Each row was made from one path, in order. Every step used is in the known rows, and no mark comes twice. Write each row's path.
In the rows, 128 means zero.
Known rows:
tuku pomug genut zovu dugas: 146 125  96 160 106 106  97  99 134 118 111 149 117 138  99 132  68  89 111 133 120  85 143 114 124 125  76 116  84 101 117  84  97  91 140 158  70 149 140 131 123 138 127 152 116 138 161 118 134 117
duta genut zovu manas: 121 138 125  70 158 109  75 187  88 116 125 160 113 161 119 155 126 126 117 129 142 114 151 175 111 133 179 145 113 115 154 191 126  73 129 150 112 160 137 188 132 110 155 131 151  87 184 155 107 166
manas zovu tuku duta dugas pomug: 167 104  85 163 141 112 160 128 160 137 145 142 159 100 113  71 151 153 111 127 123  91 158  98  91 151  93 125 126 115 156 111 158 106 119 146 200 134 126 113  63 150 113 137 106 134  64 142 174 130
genut pomug dugas duta manas difus: 148 149 108 100 156 143 160 151 133 134 121  98 166 130 234 146 103 115 142 145 120 140 113  98 114 103 150 145 164 168 100 138 129 157 125 105 116 112 160  81 143 166 144 143 155 128 144 110  83 141
tuku pomug dugas duta manas: 124 147 126  80 118 133 141 101 193 134  82 109 149 145 218 110  83 112 138 102 117 128 145 117 126  69 129 160 157 153 105 112 129  87  80 147  74 153 127 123 140 137 155 166 182 188 129 145 126  95
difus manas zovu:  93 118 162  90  75 110 136  73 144 157 175 119 101 126  87 144 134 160 139 139 124 115  96 141 103  83 133 134 103 116 173 123 129 146 127 108 111 146 149 158  96  97  76 138 112 129 127 148 137 150
zovu manas difus genut pomug dugas: 168 151 117 116 157 151 129 145  82 105  96 145 106 121 219 204  84 123 110 136  85 162 131 145 143  99 195 146 106 134 103 179 125 115 205 119 134  73 157 119 131 155 152  93 101 113 161 112 103 118
zovu genut: 106 136 169 122 141 124  97 127 139 132 163 156 126 133 105 142 164 102 143 142 134 144 115 153 144 135 143 131 158 123 124 166 144 119 111 139  94 117 130 166 180 113 126 107 142  96 146 123 133 152
dugas duta manas difus tuku pomug:  94  83  99  73 151 129 126 171 179 153 111  66 135 149 151 130  87 157 124 118 111 183 185 110 127 120 158  91 125 142 108 108 117 162  49  60 100 161  94 118 112 113 164 161 129 177 125 130  80  97
zovu dugas: 121 154 136 165 121 119 100 112 119 106 112 133 148  72  84 121 115 103 115 133 162 153 118 137 153 121 102 116 130 129 101 148 115 138  99 126  90 122 152 134 143 145  85 137 125 138 129 127 138 151
manas difus genut zovu tuku: 163 122  85 123 173  89  67 180 113 128 164 157  79 152  86 148  96 172  93  99 128 131 135 125 100 147 200  72  52 114 109 173 108 187 155  94 121 106 170 106  84 126 140  78  92  93 122 117 106 119
zovu tuku duta dugas pomug genut: 174  77 102 161 119 132 138 119 173 112  89 159 127 121 123  62 143 133  98 126 101 109 154 116 139 126  57 129 143 106 103 128 174  29 131 175 195 133  83 109 128 129 142 153 121 125  73  97 155 106
zovu genut pomug: 133 144 154 164 148 134 121 143 127 141 170 148 156 154 134 161 157  92 167 157 137 128 105 162 126 141 123 129 165 116 159 162 135 144 126 146 100 116 145 143 178 145 133 118 113  92 169 103  98 168
pomug dugas duta manas zovu tuku: 121 146 101  93 148 126 122 146 162 114 153 148 169 140 159  83 121 155 112 120 103  70 128 104  78 109 113 137 131 142 149 144 139 126 124 140 134 120 139 109  85 152 141 151 175 159 134 198 131 146
difus dugas pomug: 113 143 144 151 119 166 133 128 118 124 136 100 146  90 106 125 139 121 147 106 157 192 160 129 177 118  90 139 138 160 111 143  95 147 131 100 120 112 118 109 145 124 113 130 121 169  87 112 125 131
genut pomug tuku: 143 116 154 189 108 141 125 150 119 136 120 119 121 141 136 145 144 139 149 117 179 110  74 149 153 159 115  98 130 124 174 138 115 170 113 147 144  96 133 117 157 165 103 138  94 125 138 104  61 143
tuku duta manas zovu: 114 122 156  91 107  93 160 111 153 143 139 113 148 129 158 119 151 139 171 133 115  67 121 107  90 116 125 157 169 115 158  92 125 141 110 141 106 175 134 180 117  95 139 139 177 141 136 145 159 154
zovu genut pomug dugas: 143 153 152 170 138 157 137 133 104 136 152 158 150 141 185 160 146  76 159 162 124 118  93 144 129 117 122 147 156 144 141 158 145 128 166 151 111  91 144 106 185 180 130 102 114 103 173 105 115 152
difus dugas pomug manas zovu:  87 128 123 120  87 121 150 106  83 117 155  95 131  87 131 125 127 124 129 157 118 124 133 121 133 128  99 156 129 145 129  78 100 170 182 106 158 109 109 119 104  88 142 133 122 160 119 160 148 123
difus tuku pomug genut zovu manas: 102  74  93 120 133 137  99 164 138 132 115 154  92 188  93 145  82 163 111 142  87 118 190 148 136 123 110 101  67  90 172 120  93  73 132 126 114 174  65 154 121  89 150 146  96 146 180 138  55 119
manas zovu genut: 107 134 153 115 137 114 115 119 137 136 211 153 130 131  99 153 171 112 147 153 115  96 112 124 107 158 140 131 139 113 167 131 139 146 138 127 119 116 145 174 133 124 123  97 133  95 149 148 156 174
duta manas zovu genut pomug dugas: 123 173 142 127 130 138 134 132  88 151 185 154 185 141 209 181 143  70 172 170  98  47  89 132  63 109 113 164 150 138 169 116 148 140 174 150 114 107 169 138 141 172 170 121 152 124 209 153 127 191
manas difus tuku duta: 124  51 139 133 141 137 158 156 129 139 118  80  98 115 120 121 153 174 137 139 121 185 139  97 151 147 176  95 142 141 120 130 119 180 109  48 148 139  71 107 136  99 115 100  97 116 103  90 126  96
manas zovu tuku pomug: 132 120 117 158 136  79 124 112 187 137 169 111 130 136  82 108  97 151 124 114 133  72 144 132  98 170 121  89  82  81 195 125 121 145 135 145 115 156 146 155  79 161 123 146  99 151 135 152 142 112
manas difus genut pomug dugas: 184 145 132 136 120 152 140 129 103 117 123  99  90 122 213 190  97 121 133 122 112 162  89 119 141 106 178 130 108 147  85 146 120 175 193  95 131  61 170  93 139 169 138  80  94 127 146  69 120 113
dugas zovu tuku pomug genut: 129 145 123 148 137 135 132 102 182 116 126 120 124 181  66 100 115 138 113  91 112 100 141 132 133 172  87 110 104  74 146 117 143  92 147 172 137 172 109 135 118 152 144 151 142 123 135 122 145  83
genut zovu manas difus: 122 135  92  96 203  94 106 170  91 130 148 156 118 122 103 161 103 145 109 154 133 147 155 129 123 162 200 106  86 122 138 171  98 137 139 103 102 147 163 149 115 112 102 102 120  70 144 130  78 155
duta dugas: 143 135 125 119 101 118  99 109 170 134 117 122 118  89  99 119 122 127 126 124 159 157 125 141 142 102 117 117 122 129  95 159 123  89  65 118 138 140 153 147 141 137  98 121 139 136 113  94 113 171
difus manas:  94 116 172  97  85 127 110  82 145 152 127 126 101 127  95 137 129 145 137 128 144 163 100 170 139  58 137 129 124 126 137 155 132 121  99 117  88 148 132 147 136  89  79 142 118 124 121 117 111 130
tuku pomug dugas zovu: 132 193 138 137 127 163 175  83 144 135  99  92 131 137 148 122 117 121 145  93 144 135 121 111 138 135 133 158 120 142 121  99 128 121 133 133 114 152 143 109 125 176 111 113 152 153 113 121 165  85
dugas pomug manas:  90 134 141 127 101 107 130 100 115 121 102  94 122 100 141  97 127 118 118 162 152 138 101 147 168 145 121 132 150 119  98 110 152 132 137 139 125 125 126 128 156  70 120 153 126 120 112 122 124 116
difus manas zovu genut:  85 115 166  82 104 119 116  81 120 160 198 169 116 150  90 168 157 118 140 159  94 108 108 158  90  87 150 145 123 121 178 128 149 126 140 126 110 119 135 166 116  92 108 118 114 101 152 164 155 159
duta dugas zovu: 140 181 115 113 127 148 134 117 147 136 127 121 141 117  73 124 148 140 132  99 157 166 131 119 124 125 112 133 119 131  99 138 127 109  64 114 168 161 155 132 116 151  99 114 162 123  98 116 131 163
difus dugas zovu tuku: 115 170 123 152 165 168 120 155 108 112 150 134 164 140  31 103 150 152 123  79 139 172 161 151 128 133 103 123 110 144 142 174  92 158 133 109 154 143 114  99 108 163 120 115 149 144 108 152 129 123

Which path is each row?
119 112 136 144 110 109 142 123  76 118  87 165 161 100 150 116 148 111 121 125 127  53 110 104  89 118 100 141 154 143 143  58 130 143 110 160 138 113 121 140 103 134 135 157 153 157 129 196 166 138
pomug tuku duta manas zovu dugas
142 110 134 203 127 150 157 125  84 115  52 154 148  86 143  91 161 110 103 112 163 134 119 104 165 149  97 131 169 158 109  82 150 128 107 166 150  73  96  84 138 139 101 144 106 143  61 147 160  89
zovu dugas pomug tuku duta
137 127 127 109  60 100 131 116 117 122 151 113  89 149 174 169 103 143 136 154  96  76  84 149  97 112 138 143 120  92 143  96 106 175 186 138 142  99 152 154 107  92 165 124 105 138 172 136 117 137
difus genut pomug manas zovu
155  82  98 110 124  84 174 101 108 131  71 102 113  72 189  99 126 112  93 172 110 151 130 101 135 126 157 140 160 146  50  76 166  98 127 113 184 127 114 100 119  85 147 126 122  96  71  97 163  86
tuku duta dugas pomug manas difus
159 144 148 143  93 141 113 134 149 128 132 115 103 151 150 173 111 146 156 102 139 146 107 160 142 103 135 130 127 106 123 152 108 164 133 130 109 105 152 143 152 127 138 116 106 143 141  86  95 140
difus genut pomug
125 189 103  94 167 149 124 134 122 120 100 167 156 116  77 140 138 139 101 117 132 177 167 150 131 115 133 151 115 128 119 165 129  50  75 136 164 164 145 157 108 133 109 118 168 116 115 152 115 168
duta dugas zovu manas
135 106 118 129  99 100 113 103 173 137 138 122  84 172 111 129  89 129 143 119 121  78 127 110 130 141 108 113  88  91 141  92 100 100 135 155  81 172 130 152 134 112 129 138 125 126 153  93 112 117
tuku pomug genut zovu
 96  92 126 112 134 110 110 149 138 164 108  57 134 122 132 160  87 131 135 131 131 160 157 138 128 131 152  76  97 124 114 103 122 175  86  62 100 167 119 140 125 116 165 151 111 174 159 104  86 113
duta manas difus tuku pomug
154 147 117 144 124 167 166 137 163 123 129 113 141 145 200 106 125 142 156 126 131 145 107 106 140  99 119 153 167 155 136 157 108 136 118 132 117 100 132  79 150 170 102 134 131 142 125 114  86 130
genut pomug dugas duta
121 173 126 181 132 142 123 110 111 114 105 113 169  61  99 110 124  96 113 134 175 167 133 119 162 144  81 124 140 131  92 126 139 142 111 131 102 106 156 110 139 139  84 150 109 143  93 125 142 141
zovu dugas pomug
117 125 158 135  95 151 130  92 164 114 128 101 109 115 114 113 141 125 138 130 139 135 107 109 185 154  74 130 141 105 103 121 154 101 149 146 135 120 120 140 172 101 111 151 134 113 109  84 132 134
dugas pomug genut
144 175  98 145 156 136 109 143 147 128 131 145 157 126  44  98 141 151 101  97 152 151 143 141 109 141 109 106  99 122 123 169 140 104  81 132 183 158 154 110  92 171 105 123 145 119 100 135 122 154
duta dugas zovu tuku
117  52 127 129 104 129 128 121 167 131 121  60  72 133 106 150  96 142 123 140  99 161 141 108 167 150 129  77  84  99 113 100 123 139 140  74 136 141  77 133 143 116 141 135  89 139 151  73 110  83
manas difus tuku pomug genut
110 121 120  97 143 123  90 140 125 111 134 185 100 159 101 140 114 143 116 151 105 102 146 135 140 128 123 133  98  92 149 159 108  59 153 161 106 151 123 169 146  84 125 128 148  88 170 135  81 160
pomug genut zovu manas
155  73 107 147 137 107 114 148 153 120 136 179 100 183  99  69 137 165 124 128 102  59 133 112 108 146 104 111 122  94 156 135 120  97 152 169 125 158  93 122 125 102 133 123 128  84 130 116 132 109
pomug genut zovu tuku duta
118 105 161 136 115 139 151 138 114 141  61 128 150 128 187 103 169 127 144 106 157 102 116 123 145 137 115 141 180 146 124  83 163 125  87 167 141 122  98 125 158  99 145 154 149 148  83 134 124 107
dugas pomug tuku duta manas
101 144  98 121 169 118 128 145  49 103 131 117 138 119  72 111 120 132  83 135 109 173 142 143 117 147 154 116 113 145 100 139 105 172 185  89 178 133 108  80  97 127 161 109 142 107 123 156 134  86
pomug manas difus dugas zovu tuku
 84 134 133 112 124 101 134 108  91 131 177 143 136 116 142 129 158  94 119 195 107  82 108 130 117 173 130 147 155 115 136  84 172 138 178 144 145  99 129 147 128  72 152 124 123  92 134 166 164 146
dugas pomug manas zovu genut
165 117 118 123 130 112 118 160  74 111  98 150 131 137 136 116 138 101 124 118 137 101 136 133  90 114 143 151 154 139 120 124 124 112 118 144 104 144 123 137 117 132 153 130 138 105 150 141 176 128
tuku duta genut zovu dugas
141 131 149  60 106 164 122 138 153  97 110 105 104 140 193 107 140 120 124 102 134 150 111 125 144  91 162 174 174 168 101 172 153  84 110 129 137 104 107 125 152 148 148 142 177 130 136 133 158 120
pomug dugas duta genut
116  92 121 105 110  77 136  94 104 119 103  77 101  98 149 148  69  94 113 148 102 170 144 143 145 107 162 123 113 143  90  94  77 146 161  96 111 136 103 128 124 108 174 131 119 152 139 117 136  55
tuku pomug manas difus dugas
142 132 129 172 131 114 121 106 166 123 105 127 128 122 136  97  84 119 117 113 143 107 125 151 134 124 124 109  95 117 142 149 138 106 144 156 103 133 130 107 131 186 127 134 110 162 132 123 142  77
zovu tuku pomug dugas
102 176 148 120 160 180 128 143  82 129 168 159 159 146  75 154 181 100 151  99 118 185 158 142 131 120 123 157 153 170 126 150 105 134 131 107 130 121 108 122 150 136 147  82 166 123 126 148 154 141
difus dugas zovu genut
114 111 148 125 112 129 172 130 111 149 108 123 154 123 180 115 176 141 151 114 142  58 112  89 110 158 109 143 163 141 160  49 155 149 120 156 158 115 111 135 113 107 141 148 143 150  89 163 149 123
dugas pomug tuku duta manas zovu
139  92 132 151 143  96 153 127 165 121 163 139 135 132  98  79 157 178 131 126 120  66 130 113  93 160 130 117 138 105 190 134 131 151 142 143 141 152 113 144  90 131 115 126 120 120 110 154 163 117
manas zovu tuku duta
117 122 158 167 115 152 123 134 124 133 105 116 116 112 119 117 162 136 125 108 192 138  97 122 181 174 118 106 134 134 127 124 155 150 107 142 155  84 123 107 154 130  93 140 105 129  76 119 105 121
dugas pomug tuku
136  58 118 141  94 145 135 152 153 148  90 121 112 117 114  96 149 170 131 119 125 173 157 127 138  88 115 113 139 146 112 129 119 103  45  85 171 154  70 121 126 112 117 115 111 165  95 105 116 126
difus tuku duta dugas
165 160  71 144 161 125  98 150  61 123 123 142 115  97 119 166  90 113  90 116 134 170 146  93 124 146 157 109  76 144  59 108 115 190 151  87 109  69 185  76  87 125 123  99  78 115  94 115 141 127
manas difus genut zovu dugas pomug
116 195 160 119 159 184 145 116  92 130 148 160 146 146 133 138 181  96 143 122 121 144 105 118 125 134 146 166 158 163 111 141 156 114 146 136 135 105 135 110 159 154 123  77 171  90 135 138 174 134
pomug dugas zovu genut
